Every row comes from one small tree of marks. Brackets hold a mark, then the marks that hang from it, in alphabetical order. Every link used is in the known rows. Which tree was each row made from?
Known rows:
(zalev fisal): [ 15.0  13.1  -7.4  28.8  -3.6   0.5 -13.6  -8.4 -11.1  20.0   8.9   0.9
   8.2 -13.9   0.9   2.0  -1.0  29.3  18.7  19.9 -14.0  -8.8   2.0  -3.9
  -3.0 -66.4]
(zalev (gotag nifogo rozen)): [-23.3 -31.0  11.4   5.4  21.1  -1.2 -21.0 -17.9  18.8 -15.6  -9.5  11.8
   1.1  10.0  -8.1   7.5  16.0  26.3  24.1  17.6  -7.2   0.4  -9.9  15.6
   0.1  39.1]
(rozen bemi fisal): [ 24.6  17.2 -57.4   5.7 -28.4  -0.3  -6.8  34.7 -15.1  24.1  67.1 -44.1
   7.6   9.6 -17.4  25.2  -5.4   6.2  -6.5 -40.8 -27.8  -6.4  13.2   8.1
 -44.1   0.9]
(rukituf (nifogo (fisal zalev))): [ 10.0  19.2 -30.6  -2.3  12.3  18.7 -13.0   7.4 -24.8 -28.4  -9.2  22.8
  42.1  -2.2   0.5  -7.5  11.5  -2.9   2.7  -0.1  17.5 -24.7   9.6 -20.2
  30.5  -1.9]
(rozen (bemi nifogo) (fisal (zalev gotag))): [-40.2  19.2 -31.7  21.5 -40.1 -28.4 -30.9  26.4  13.6  40.7  48.7 -20.7
  -8.8  17.6   7.5  37.7 -36.6   6.2  -0.1 -60.7  -1.3  -3.2  -8.0 -42.4
 -42.2  60.4]
(bemi nifogo (zalev fisal)): [-22.5  16.6  22.8  39.9 -32.0   5.7  14.6   3.3 -33.8  19.0 -13.9  -5.7
 -17.0 -18.7 -15.0   5.5 -24.5  10.4  16.6  34.1  10.0  18.4  -9.0 -36.9
 -10.9 -83.0]
(nifogo (fisal (zalev (gotag rozen))) rukituf): [ 31.3  -1.5   7.3 -22.5  11.6   3.5  16.3 -32.3   6.4  -9.4 -40.1   7.2
  -6.2  22.2  22.4 -25.5  28.6  -7.9 -35.8 -11.1  11.4 -24.4 -14.3  19.4
  10.7  36.2]
(rukituf (nifogo fisal)): [ 21.8   6.9 -16.6  -7.8  22.5  29.6  -7.4  -5.9 -26.5 -36.1  -1.0  -2.0
  37.6  -0.6 -22.1  -8.6  23.8  -1.1   9.6  24.0  -7.5 -24.7  32.3  13.9
  22.6 -24.3]
(bemi zalev): [ -1.5  15.4 -20.1  -1.5 -19.7  29.8  27.2  11.1 -63.2  -6.5  -3.1 -16.0
  -1.0  -6.0 -21.9   6.6  21.6   8.6   5.1  14.4   5.4   3.3 -23.5 -22.5
 -10.8 -45.0]
(gotag (zalev fisal)): [ 19.2  17.2 -24.7   3.6  22.0  -7.2  -2.9   3.2 -19.4  21.1  10.0   8.8
   0.0 -18.2  20.0  14.9   8.1 -15.3  44.0  18.7 -33.0 -41.1   9.6 -27.1
  19.8 -68.8]
(bemi (nifogo rukituf)): [-27.7   8.0  72.5  -2.9  -2.5  15.1  24.4 -29.6  -2.9  -4.9   4.0   7.3
  20.4 -12.5 -23.7 -24.7  13.7 -14.3  -8.8   1.0   0.0  21.6  17.7  -7.5
   5.4 -44.0]
(nifogo (fisal zalev) rukituf): [ 26.1  18.0   9.7 -36.0   9.4   4.9  23.3 -18.6 -17.5 -10.1 -24.3  -1.4
  16.7  -1.5  16.1 -42.2  10.1  -7.0 -52.1 -13.0  24.0  -2.5   4.2   0.2
  35.0 -13.0]
(bemi (nifogo rukituf) (zalev fisal gotag)): [ -6.1   2.9  45.4  20.9 -20.6  21.4  12.6 -31.4 -14.6  14.6 -32.2  -0.6
 -42.2 -17.4   8.7  15.0  -0.3  13.7  -6.3  47.8  -5.9   9.0 -35.7  -3.5
 -19.0 -46.8]
(gotag rozen): [ 11.3   2.5  -0.5  19.5  -3.1  10.2  15.0  -3.8  -8.8  -9.1   3.4  15.1
  18.8  13.3 -29.1  -8.5  37.6  -6.8  25.6 -10.3  -9.7 -14.2   2.3   4.6
 -18.2 -20.0]
(bemi nifogo): [-56.6   7.9  48.9  15.4  -5.1  -3.5   6.3 -12.4 -11.8   1.3  15.1  -2.4
  26.3   2.8 -35.8 -19.4  -3.9  -1.8  18.5  -3.6   3.1  13.4  27.6 -35.8
   4.0 -35.3]
(rozen (fisal zalev)): [ 13.0  16.5 -60.3  11.2 -10.5  -7.8 -12.5  26.0 -24.3  13.3  25.2 -22.8
  24.2   4.8  -0.6  16.8   5.3  26.4 -10.2 -41.5   7.1 -31.3   0.9 -52.6
 -18.4  19.2]
(nifogo (fisal (zalev gotag)) rukituf): [ 13.1   2.3   4.5 -37.0  17.5   3.8   8.5 -34.5  -9.9  -4.3 -31.0  -8.8
  -0.1  16.0  27.6 -21.9  14.1   7.3 -46.0  -4.7  13.5 -17.5 -14.4   9.1
  24.6  30.5]
(gotag (nifogo rukituf) (rozen (fisal zalev))): [ 47.6 -13.0  -8.3   0.8   5.7   6.2   5.3  17.3  29.1 -19.7 -11.6  16.1
  16.2 -26.1   9.8  -3.8  11.9   7.1 -32.1 -15.0  23.9   3.2   0.1  -1.0
  -3.3  21.4]
(gotag nifogo): [-28.6  -8.0  15.0 -10.3  17.4   0.2  -9.7   2.3  -4.9 -17.5   9.4   0.7
  30.4 -22.2 -15.7 -17.6  -9.5  26.6   2.5  21.4  12.8  30.2  14.7  -4.5
  30.6 -25.0]
(bemi (nifogo rukituf) (zalev (gotag rozen))): [-12.2 -12.3  52.8  10.6 -22.6  29.5  35.8 -25.7 -14.7 -10.3 -34.9   9.2
 -29.1   4.2 -15.6   7.0  34.3 -16.2  -0.3  19.0  -2.2   6.1 -33.2  -0.5
 -32.3  -3.7]
(bemi nifogo (zalev (gotag (rozen fisal)))): [-16.8 -17.7  -5.2  33.4 -25.2   3.0  13.1   3.0 -22.4   3.7 -14.2 -34.2
 -29.6  24.6 -30.2  29.0  16.2   6.9  12.9   5.3  -6.9 -23.9 -13.5 -27.6
 -51.9  26.3]
(rukituf (nifogo (fisal (zalev (gotag rozen))))): [ 17.0   1.1 -31.6   9.4  17.0  16.6 -19.8  -5.6  -3.7 -30.1 -25.0  33.0
  20.5  19.7   4.0  11.5  30.2  -5.2  17.0   0.1   5.3 -45.9  -7.1  -2.0
  10.5  43.6]
(fisal (zalev (gotag nifogo rozen))): [-31.7  -8.4  -6.4   9.6   3.2 -11.4 -23.6  -0.9  18.7  -7.3 -16.2  36.5
   8.3   3.8  17.5   9.1   1.5  21.6  17.6 -13.1  24.1  -0.2 -33.8 -27.5
   7.9  61.9]

Which tree is each row?
[ 58.8 -10.9  21.2  -3.6  37.9   7.2  14.4  -4.4  32.8 -12.5 -25.5  50.0
  -7.7 -46.6  32.2  -4.0  15.3 -30.0  19.0  42.7 -17.3  -8.3   9.9  22.9
  29.3 -62.0] => (gotag (nifogo rukituf) rozen (zalev fisal))
[ 27.0 -24.4 -22.4  13.4  11.7  -7.1  -8.7  23.3  14.7 -18.6   9.6 -16.5
  19.3  -5.3 -24.0   0.0   7.2  21.6  -1.5   3.6   1.0  -5.5  26.9   5.6
 -13.0  11.6] => (gotag nifogo (rozen fisal))
[-18.2  17.9 -28.2  17.5 -25.5  -5.1 -12.8  10.0  10.8  18.5  16.2  37.0
  -3.7  23.7  18.0  25.2   7.4  -4.9  25.5 -52.2   2.8  -8.1 -48.0 -15.2
 -28.5  59.5] => (fisal (zalev (gotag (rozen bemi))))
[-26.3  31.6 -29.1  24.6 -41.9 -23.0 -10.7  42.6   4.6  36.0  54.2 -13.8
  10.1   5.3  -4.0  19.6 -42.1 -10.8  -4.2 -67.4  10.0  12.0   9.2 -50.0
 -32.4  20.5] => (rozen (bemi nifogo) (fisal zalev))
[ -3.6 -29.6  27.9 -45.4  38.2   2.9 -10.9 -41.2   5.2 -20.0 -22.9 -27.0
  -2.4   1.8   6.3 -22.1   3.1  28.7 -34.8  37.8   0.2   8.7   8.0  43.7
  38.7  24.4] => (zalev (gotag (nifogo fisal rukituf)))
[ -9.0 -14.0  -2.7 -51.6  55.2 -21.2   5.1   5.9 -13.5 -18.5  -9.2 -17.9
  12.4 -13.4   7.4 -28.6 -10.7 -17.7   3.6  33.5   0.2  -5.2  51.1  -8.7
  75.9 -28.5] => (gotag (nifogo fisal) zalev)
[ 21.4 -15.0  20.1 -68.7  61.4   2.1  23.6 -11.6  -5.4 -27.8 -20.0  -9.0
   5.7 -27.6  19.2 -37.1   6.9 -28.6 -25.6  39.2  -3.4   0.9  41.6  15.8
  75.5 -36.7] => (gotag (nifogo fisal rukituf) zalev)
[ 12.8  18.6   8.3   3.1 -32.1   5.3  10.7  13.6  11.3  20.8  54.1 -29.1
   3.5  -5.7 -18.2   8.1 -14.0 -20.0 -27.0 -37.4 -21.1  17.4  24.1  12.1
 -41.3 -13.6] => (rozen (bemi (nifogo rukituf)) fisal)
[-31.9 -28.9   5.3 -30.5  32.8 -16.8 -28.9 -26.7  -3.4 -13.9 -13.6 -33.2
  -0.2  16.7  -3.2 -15.6 -13.0  40.1  -9.7  35.1   3.0   2.0  16.1  18.0
  36.5  33.9] => (zalev (gotag (nifogo fisal)))
[ 17.0  -8.9 -12.8 -32.1  28.8 -20.0  16.1  29.5  18.5  -7.4   4.5   6.6
  -5.4   0.2   7.5 -18.0 -18.5 -55.8  14.9   1.6  -9.9   7.5  36.2  30.1
  39.3 -15.3] => (gotag (nifogo fisal) (rozen bemi) zalev)
[ 34.3 -39.1  -1.4  -5.2  18.0   9.5 -12.9 -18.6  29.7 -18.3  -6.9 -14.4
  -7.0   0.4  -1.2  15.5  29.9  27.4 -18.1  13.2 -16.1 -15.2  -5.8  35.6
 -23.1  50.2] => (zalev (gotag (nifogo rukituf) (rozen fisal)))
[ 14.6 -16.7  38.6 -46.0  34.8   8.1  14.0 -21.0   0.4 -30.2 -21.1 -17.5
  16.9 -20.0  -3.3 -50.5  -4.1  11.0 -49.6  37.3  17.8  32.4  32.7  40.5
  53.6 -29.9] => (gotag (nifogo fisal rukituf))
[-33.3   2.8  56.0 -18.7   5.9 -11.1   8.4 -37.4   2.7   2.4 -28.8  -6.0
   0.7  13.8   9.5 -33.2  -7.0  -7.9 -32.1  -6.1  22.3   1.5  10.8 -17.7
  24.5  19.0] => (bemi (nifogo (fisal (zalev gotag)) rukituf))
[ -0.2   8.7 -34.3  -7.2  15.7  15.7 -28.6  -7.8 -17.8 -25.3 -13.0  19.1
  25.2  12.6   8.6  12.4  15.3   8.7   8.2   5.3   9.3 -35.3  -5.2 -14.0
  24.7  38.7] => (rukituf (nifogo (fisal (zalev gotag))))
[ -6.1  -0.3 -16.5  12.6 -18.4   5.1  -9.0  -6.7  11.1  11.2  24.8  10.7
 -11.1  32.7  -7.0  25.3  20.5  -4.6  31.3 -26.2 -30.8  -9.8 -25.3  29.9
 -42.3  36.3] => (zalev (gotag (rozen bemi)))
[ 18.4 -35.4  32.6 -27.1  34.4   4.0   1.8 -37.3  24.6 -27.5 -37.0  -3.0
  -9.7  11.4   3.3 -24.8  19.7  12.5 -26.7  33.3  -1.3   0.6   6.2  59.8
  18.4  31.9] => (zalev (gotag (nifogo fisal rukituf) rozen))
[-14.2 -17.0   0.9  16.4  18.1 -11.5 -46.8 -23.6  16.6  13.5  -4.7   0.4
 -11.2 -15.0  19.7  16.6 -25.4  58.0  19.4  50.2 -11.1   5.0 -12.8   9.6
  11.7  -6.1] => (zalev fisal (gotag nifogo))
[ 23.6   5.3 -20.6  42.8 -25.5  -2.4 -25.4  -7.4  26.2  34.4  15.4  17.8
 -30.0  17.1  15.1  36.2  -0.6  12.1  38.1  -1.4 -38.5 -15.1 -31.4  41.1
 -46.7   0.3] => (zalev fisal (gotag (rozen bemi)))
[ 15.5 -20.4  -0.9 -29.6  53.2 -20.4  19.2   8.7   4.8 -25.0 -24.3   0.3
   5.6  -1.8   0.4 -31.3   4.0 -36.9  15.9  25.3  -1.5 -16.4  48.8   7.1
  53.7 -16.1] => (gotag (nifogo fisal) rozen zalev)
[ 63.7 -23.4 -14.2 -23.0  38.6   5.6  20.3  15.1  20.1 -23.6  -1.7   2.0
   4.4 -29.0   9.2   6.9  34.7 -31.9  -3.6   9.6 -22.2 -28.3  28.9   9.4
  11.0  -7.6] => (gotag (nifogo rukituf) (rozen fisal) zalev)
[ -2.1  20.2 -21.4  44.2 -44.1 -19.2   4.0  42.8  21.8  24.1  36.8   7.9
   4.8  13.5 -12.0  16.4 -18.4 -24.0  10.5 -67.0   7.1   0.2   6.1 -29.1
 -50.7  26.5] => (gotag (rozen (bemi nifogo) (fisal zalev)))
[  5.8  -1.0  26.4 -43.2  27.3  -1.5   7.3  -8.8   3.1 -24.5 -27.7   4.5
  20.6 -23.3  17.6 -47.7 -16.2   9.0 -53.0  16.0  43.6  34.7  12.3   7.0
  59.7  -7.4] => (gotag (nifogo (fisal zalev) rukituf))
[ 10.9  32.8  32.0  20.0 -51.9  26.0  30.4  11.3  -8.1  26.6  13.8   9.8
 -29.9 -30.7   2.1  11.1 -26.4 -21.5  -9.5   9.7  -3.6  48.8 -25.5  16.0
 -25.0 -83.4] => (rozen (bemi (nifogo rukituf) (zalev fisal)))
[ -2.3   3.9 -66.2   8.0  -5.7 -13.0 -31.5   9.1 -15.5  16.9  18.9 -29.3
   7.8  18.7  11.3  34.8   9.3  40.2  -3.8 -35.3  -4.6 -47.6 -14.4 -45.4
 -27.2  64.3] => (rozen (fisal (zalev gotag)))
[  7.1 -11.4  -5.4  31.8  -8.3 -10.7 -37.8  -0.6  45.8  20.6   7.2  26.7
 -27.4  -4.1  20.8  24.9 -27.5  24.6  30.4  19.6 -19.2  17.0 -25.1  46.5
 -20.7   5.3] => (zalev fisal (gotag nifogo (rozen bemi)))
[  9.0 -25.2  16.4  -8.6  25.9 -10.5   8.5   0.1  10.0 -27.8 -24.8  -9.4
  14.6   6.5 -21.6 -43.3  -3.0   4.6  -8.1  25.8  20.3  14.1  39.4  30.9
  31.8 -10.9] => (gotag (nifogo fisal) rozen)
[-14.0   6.3 -63.9  -0.4 -19.5 -18.7 -43.8  39.2  15.9  23.2  47.2 -19.1
  -3.1   0.6  22.0  39.9 -36.1  28.5 -10.4 -44.8   2.8   4.3 -19.1 -18.8
 -24.7  71.9] => (rozen bemi (fisal (zalev (gotag nifogo))))
[-16.5 -23.0  31.2 -29.8  27.1  14.6 -14.9 -36.5  12.8 -17.3  -4.9   3.8
   4.3 -14.6   7.2   0.1  16.2  30.7 -12.6  30.6  -7.0  14.8 -14.8  24.6
  19.5  21.3] => (zalev (gotag (nifogo rukituf)))
[ -5.4  11.3  11.1  -5.3   2.9 -20.9  33.0  19.9   8.4  11.6  13.1   6.4
  -8.5  19.0  -8.5 -12.8  -8.4 -79.7  35.4 -26.1 -25.1 -12.7  42.7   0.5
   6.5 -25.9] => (gotag (rozen (bemi (nifogo fisal))) zalev)
[-20.4   5.6 -34.4  16.3 -49.7   0.3  -3.3  28.1 -21.3  28.8  39.5 -54.6
 -33.1  17.5 -17.3  48.6 -23.2   4.4  -3.0 -20.2 -17.4   0.1 -13.4 -12.0
 -60.5  24.3] => (rozen (bemi nifogo (zalev gotag)) fisal)
[  2.0  -8.2   3.7  -3.7  17.8 -21.5   3.2  10.6  15.1 -23.5 -32.3  15.0
  18.6   2.5   1.1 -38.7 -16.5   5.5 -12.7   2.3  43.2  15.6  20.1  -3.8
  39.1  10.6] => (gotag (nifogo (fisal zalev)) rozen)
[-32.8   3.3  27.0  -3.9 -14.1  -1.0  32.9  -1.4 -50.9  -3.9 -26.2 -40.8
  -7.7  10.9 -34.8 -29.7 -15.4  -4.6 -15.9  24.4  23.6  15.0  25.7 -23.8
  13.3 -45.8] => (bemi (nifogo fisal) zalev)
[ 12.1  -8.9 -31.0 -14.0   8.5  -3.6 -26.5   1.6  10.0   0.5   2.4 -17.7
   5.0 -10.6  25.2  21.7   2.5  38.0 -32.3 -12.5  10.9 -13.8 -19.2 -22.0
  -2.7  61.0] => (rozen (fisal (zalev (gotag (nifogo rukituf)))))
[ 22.8  -9.2 -10.4  45.1  -0.3  -2.7 -24.1 -25.5  14.3  19.9 -12.2  10.6
 -20.2  17.1   8.9  24.3  19.9  28.1  38.4  17.9 -32.1 -38.7 -23.3  20.7
 -32.3  -5.4] => (zalev fisal (gotag rozen))
[-16.9  11.0  55.7  -2.1 -19.7  34.4  47.0 -11.7 -37.8  -9.9 -17.9  -4.4
  -7.3 -23.7 -25.3 -13.1  17.1 -18.6 -19.8  19.6  11.6  28.2 -12.4 -18.3
  -6.4 -58.7] => (bemi (nifogo rukituf) zalev)
[ 25.9 -10.9  -3.8  13.1  32.8 -13.3  -3.2  12.5  22.9  -2.1 -15.8  36.3
  -5.0 -32.2  19.8   2.8  -3.0 -20.4  47.3  35.8 -14.0 -13.9  17.5  -3.6
  30.0 -54.5] => (gotag nifogo rozen (zalev fisal))
[  5.5 -22.3   8.7 -42.3  14.7  22.5  14.6 -19.9 -29.3 -23.0 -38.4 -32.5
 -26.1  -8.9   5.6  -7.9   8.1  26.5 -39.9  55.0  10.3  16.4 -20.8  27.2
  21.3   3.7] => (bemi (zalev (gotag (nifogo fisal rukituf))))
[ 18.6  19.6 -26.4  -2.2  -3.5   1.4  23.8  27.8  -1.5  10.9  33.5  27.7
  -2.4   8.2   1.1  14.9  24.2 -69.4  50.9 -34.0 -38.3 -21.9   4.6   4.4
 -12.4 -23.0] => (gotag (rozen bemi) zalev)
[ 20.2  33.3 -32.9  22.1 -48.5  20.3   9.1  29.6 -31.7  28.3  27.2  -1.7
 -24.9 -16.4   4.8  28.1 -20.8   2.7  10.3   4.6 -10.1  24.9 -35.5  11.1
 -30.6 -69.3] => (rozen (bemi (zalev fisal)))
[-20.9  13.2  56.5 -14.9   2.7  -7.6  25.0 -24.6  -3.4  -1.8 -23.3   0.5
  15.4  -1.7  -0.3 -50.2 -12.4 -18.1 -38.2  -9.7  32.1  14.3  26.8 -20.1
  32.3 -20.2] => (bemi (nifogo (fisal zalev) rukituf))
[ 36.0   7.3 -51.6  30.2 -12.9  -8.2   1.3  28.8  -4.6   3.5   9.4  -5.3
  19.7  16.2  -7.4  13.8  24.5   6.2   3.7 -44.6   5.3 -38.7  -2.1 -32.9
 -36.5  25.7] => (gotag (rozen (fisal zalev)))
[ 13.8 -23.9  13.7 -10.6   0.1  34.7  19.0 -12.4 -12.6 -27.0 -36.3  11.8
 -26.8 -13.7   1.3  11.7  33.0  13.3  -9.5  38.9   6.7  15.0 -47.8  21.3
  -9.3  11.7] => (bemi (zalev (gotag (nifogo rukituf) rozen)))
[-22.1 -15.0   1.2   3.9  -2.9  -1.8 -21.8   0.8  30.2  -1.4  16.0  17.4
  -8.9  11.9  -3.0  17.0  -4.7   5.1  24.7  -2.6 -13.8  21.7 -20.3  33.2
 -15.3  43.5] => (zalev (gotag nifogo (rozen bemi)))
[-32.2   3.7 -13.6   9.0 -13.9 -13.5 -26.0  16.2  27.2   6.2   7.3  43.3
  -1.0   3.3  23.3  16.4 -16.8   4.8  17.0 -30.6  18.1  21.2 -42.0  -9.6
  -5.3  65.8] => (fisal (zalev (gotag nifogo (rozen bemi))))
[-13.9  16.4 -13.7  19.8 -38.5 -14.5  -8.2  30.0  -0.2  29.1  65.2 -40.5
   7.7   9.7 -28.8  16.1 -28.7  -7.7  -0.1 -40.3 -17.1   9.2  31.5 -12.5
 -40.5  -6.3] => (rozen (bemi nifogo) fisal)
[-17.1  30.6  39.1 -14.1 -24.5  -8.1  22.3   1.7   9.0  15.3  13.4   7.3
   4.8  -0.9   6.7 -31.2 -35.0 -38.6 -32.9 -35.8  17.6  40.1  14.7   5.9
  11.9 -16.2] => (rozen (bemi (nifogo (fisal zalev) rukituf)))
[-49.9  15.1   7.0  29.5 -31.8 -16.6 -10.5   7.3  21.4  22.6  10.7  36.8
  -6.6  22.1   9.1  19.2  -9.6 -16.6  30.0 -51.7   8.2   3.9 -30.8 -30.0
 -26.9  54.8] => (fisal (zalev (gotag (rozen (bemi nifogo)))))
[-33.8  20.3   4.2  32.9 -52.2   2.2  -6.5   7.4  -9.6  38.3  16.7  -4.0
 -43.3  -2.3   3.1  33.8 -39.2   2.7  21.8   9.9 -11.9  28.0 -34.8  -3.4
 -36.3 -30.2] => (rozen (bemi nifogo (zalev fisal gotag)))
[-18.9  23.1  14.7  21.2 -30.6 -21.7  16.3  19.4  16.6  13.7   8.5  21.7
   2.1  23.0 -12.5 -23.0 -25.9 -41.2   6.4 -44.3  19.2  19.0  14.2  -5.3
  -7.8   2.5] => (gotag (rozen (bemi (nifogo (fisal zalev)))))
